Each row comes from the steps of one path. Every step used is in the known rows, and no mark comes twice. Write the path behind each row, first mark first.
Known rows:
semepar -> nera -> ligot -> sekem -> tivi: [ 29  10   6  -1 -32   6  -8   7  -7  20   1   1  -3  -9  13  16   9  37
   2  19  -4 -14  39  -2 -11  -1]
sekem -> tivi -> semepar -> nera -> ligot: [  0  -7  -7   0 -27  25   8  -6 -13 -15  10   2 -35  -3 -33 -12  25  25
   0  -4  -7 -16  13   1   4  -3]
sekem -> tivi: [ 39  -3  -5  12 -28  11   7  -6  15  20  13  -6 -18   6  12 -20 -18   0
   4  14   9   1  11   9  23   6]
sekem -> ligot -> nera -> mibof: [ 13  -9   3 -15  38 -31  -8   5   0 -16 -12  14  -6   4  30 -15 -28 -14
  -4   3   4  15 -25   1 -11   0]
mibof -> nera -> ligot -> sekem -> tivi -> semepar: [-12   2  -5   8  -9  11 -51 -14   8  28  20 -15 -19   0   3  18  27  22
  -9  -1 -18 -24   3  -6  -1   6]
difi -> mibof -> nera -> ligot: [  5  -8   3  -2  29  -9  13 -10   2  16   6  29   8  -2  10 -15 -15 -46
 -18  -1 -19 -12 -33 -15  -6  -8]
ninibit -> semepar -> nera -> ligot -> sekem: [-32  12  13   4   6  -2  25   5 -28   9  -9  23 -50  -2   8  18  14  46
  18  -5 -12  -5  22  -6  -8  -3]
ninibit -> vedo: [ 10 -17  -1   3  -6  -8  37 -29  12  -6  10  10  -2   9   2 -29  19  -1
  15  10  10  14  -1   1   4  13]
sapapov -> tivi -> sekem -> ligot -> nera -> mibof: [ 19 -20  -1  -6 -10 -16  -9   4   8 -29 -20  -9  43  10  21   8   4  15
  -2  13  19  22 -15  -6  -6  10]
semepar -> nera -> ligot -> sekem -> tivi -> sesi: [ 36  14  -7 -18 -44  14 -39  -1 -13  27 -10   4  -3 -14  29  36  19  54
   0  16  -9 -19  49   2   0   0]
sapapov -> tivi -> semepar -> nera: [-56  -4  -4  18 -52  10  12  -6  -3 -23  -9  -3   0  11 -52   1  32  -3
   7 -15  16   1  19   5  22  -1]
tivi -> sekem -> ligot: [ 36 -16  -5  -7 -17   1  -6  -6  -8  13  -3  -7 -21  12  41 -12 -16  30
   5  16   4  -3 -31 -10  12  20]
sapapov -> tivi -> semepar -> nera -> mibof -> difi -> vedo: [-44  -2  -1  -7  13   9  40  13  -5 -46 -11 -20  69   0 -79   2  16 -60
   3 -22  18  11   0   4 -15 -16]
ninibit -> semepar -> nera -> mibof -> difi -> vedo: [-35  11   6 -14  43   5  75  18 -16 -24  -9  10  -2  -1 -48 -12 -23 -48
  16 -25   7  14  -4   6 -17 -19]
semepar -> nera -> ligot: [ -3  -5   7  -7 -10  -5  32   5 -22 -14  -8  24 -14  -5  -2 -19  -9  17
  -3   1  -4  -6  -5  -2  -4  -6]
tivi -> sapapov: [ 16  -2   0  13   5  15  21 -13   7  -7  11  -2   4  -1 -18  -8  -6 -23
  -2  13   6  -3  -6  17  35   2]
mibof -> difi -> vedo: [ -1  -1   1  -8  10   3  36  11   3  11   8  -8  19   2   4 -19 -17 -45
  -5  -5  -4  11 -28   0  -2  -8]
ligot -> nera -> mibof -> difi: [-28   6   2 -10  59 -24  -7  26  14 -17 -13   2  35  -4   5 -15 -38 -34
  -8 -27  -5  24 -11   8 -14  -8]
sekem -> ligot -> nera -> semepar: [-11  -1   2   2 -13 -18   5  -9  -1 -22   4  20 -86   5  19 -14   0  19
   6  -9   1  27 -25  -1  -2  -5]
ligot -> nera -> mibof -> difi -> vedo: [-14   8   3 -15  44 -17  20  20  10 -28  -1  -5  46  -1   3 -10 -13 -60
  -9 -15  -3  29 -22   8 -30 -20]
ligot -> sekem -> tivi -> semepar -> nera -> mibof: [ -4  24  -7  12  -3   4 -33  -2  -2  -6   1 -22  15   0 -39  24  16   1
  21  -4  10 -13  52  16  -8  -4]
tivi -> sekem -> ligot -> nera -> mibof -> difi -> vedo: [ 14  -6  -4 -34  29  -8   2  19   1 -24  -8 -18  38   5  24   0  -8 -23
 -10  -2  -2  20 -45  -8 -37  -4]
sapapov -> tivi -> sesi: [ 12 -10  -8   2 -35   4  -3 -13   2  13 -15   3  21   3  21   9   6  10
   1   6  14   6  11   4  38   8]
sekem -> tivi -> semepar -> nera -> mibof: [  2   9 -12   6  -5  12   1  -4  -4 -29   3  -9  -4   0 -55 -10  -2 -13
  14 -11  14  -9  30  18   4  -6]
sekem -> tivi -> semepar -> nera -> mibof -> difi: [-18   8 -10  -8  23  17  -4  16   2 -21  -5 -17  18  -8 -65 -14 -20 -27
   3 -32   6  -6  21  13  -3  -5]
nera -> ligot -> sekem: [ 19  -1  13   7  25 -14  -7   2 -11  23   2   3  11  -6  45  10   1  29
   3  19 -13  -7  -2  -7  -7   4]
mibof -> nera -> ligot -> sekem -> tivi: [ 19   1   3   1 -16   2 -35  -3  12  41  12  -5  -4  -4  30  13  -2  21
 -14  16 -10 -19   3  -7  -6   7]
mibof -> nera: [-29   0  -3   7 -15 -13  -6  -7  12  20   3  10 -25  10  14 -20 -28 -21
  -9  -8   4  -2 -23   3  15   3]

Write each row's path:
[ -5  -8   4 -28  67 -26 -12  26   6  -7 -20   5  15  -4  19 -17 -45 -28
 -14 -19  -2  19 -32  -4 -15   2]
sekem -> ligot -> nera -> mibof -> difi
[ -7   1  -5   2 -33  -5  -8 -10  -1 -29   4   3 -74  10  30  -2  16  49
  10  -7   2  25 -28  -2  -7   2]
tivi -> sekem -> ligot -> nera -> semepar
[-16   3   9   1  11 -18 -27   0  -1  31   2   7   0  -3  39  11  -7  14
 -11   6 -15 -14 -15 -10 -10   4]
mibof -> nera -> ligot -> sekem
[-38  10  -2  18 -17 -10  15 -16   8 -10  15  15 -66   4 -12 -23 -19  -3
   7 -17  10  12 -26   6   8  -6]
mibof -> nera -> semepar
[ 33 -30  -2   2 -40   5   5  -5   0   7 -12 -14  14  13  25   0   2  29
   2  24  21   4 -21 -13  21  23]
sapapov -> tivi -> sekem -> ligot
[  8   1   6  -5  77 -14  14  20   3  -5  -9  -4  46  -7  -5 -25 -59 -37
   2 -15   4   9 -15   6  -2   1]
nera -> mibof -> difi
[ 36   6   1   2   4   3 -27  -8  16  46  14   6  21  -5  20  22   4 -27
 -13  16 -18 -19  12 -15 -11  -4]
difi -> mibof -> nera -> ligot -> sekem -> tivi
[-23  23 -10  16 -53  15 -39  -5   2  15   6 -20 -24   7 -23  26  37  18
  14  -6   1 -15  53   9   7  -1]
ligot -> sekem -> tivi -> semepar -> nera
[ -7 -12  -3  10 -58  -2   3 -10   7 -35  -4  -3 -40  11  12  10  33  48
   7   2  17  34 -16  -9   2   6]
sapapov -> tivi -> sekem -> ligot -> nera -> semepar
[-43  -3   7  13 -24   4  -6   1 -16 -13 -10  -7  23  -2 -25  32  56  33
   5  -1  -1 -10  25  -8  -3  -2]
sapapov -> tivi -> semepar -> nera -> ligot -> sekem
[-22  11   5 -14  43 -12  18  28  -6 -16 -21   5  36  -9 -33 -21 -53 -34
   2 -24   9   6   3   9 -13  -6]
semepar -> nera -> mibof -> difi
[-27 -15  -4  25 -17   7   7 -15   5 -12   2 -12  10  12 -24  -4  26  -5
   7  -5   9   6  -1   2  32   6]
sapapov -> tivi -> semepar
[-15   5  -4   7   1 -12  -1 -12  17  26   4  20   3   9   0 -12 -20 -66
  -9  -8  -5  -4 -17  -6   8  -7]
difi -> mibof -> nera
[-12 -11   4  -5  10 -12   6  -5  -1  10   4  19 -17   0  20 -25 -24   0
 -17  -1  -9  -9 -38  -7   1   4]
mibof -> nera -> ligot
[-35  -4  -1  -1   0   5  16  -4 -27 -26   0  13 -30  -2 -26 -15  21  20
   2 -14 -12 -14  -7  -1   0  -5]
tivi -> semepar -> nera -> ligot
[-38  10   4   5   1  -1 -18   0 -25  -3  -4   0 -12  -3  -8  20  38  33
   8  -9 -15 -18  17  -4 -11  -5]
tivi -> semepar -> nera -> ligot -> sekem
[ 55  -1   6   7  -3   5 -13   0   2  33  13  -9   8  -8  40  11   4  34
   1  28  -9 -11  18  -4  -1   7]
nera -> ligot -> sekem -> tivi
[ 15  10   5   6 -12  42  26  -7  -9   2   8   6 -36 -13 -37  33  34  33
   7  18  -2 -15  46   7  15  -1]
ninibit -> semepar -> nera -> ligot -> sekem -> tivi -> sapapov
[ 38  12  -1  18 -29   5 -27  -3  17  42  11 -18   2   5  32  14  -1  13
  10  20   3  -3  36   7  12   7]
ligot -> sekem -> tivi
[ 50   6  -1   4  10  27 -21 -16  22  28  21  -1  39 -13 -16  35  18 -44
 -22  26 -14 -26  14  -4   5  -5]
difi -> mibof -> nera -> ligot -> sekem -> tivi -> sapapov
[  4  -6  -4 -28  45 -14 -26  25   3 -14 -20 -10  24   1  28  -4 -31   1
  -9 -16  -3  17 -33  -7 -21   9]
tivi -> sekem -> ligot -> nera -> mibof -> difi
[ 66  -2   4   8   5  29  -6  -9   8  16  20 -16  24 -16   1  24  18  16
  -7  39  -5 -18  22   6  16   6]
nera -> ligot -> sekem -> tivi -> sapapov
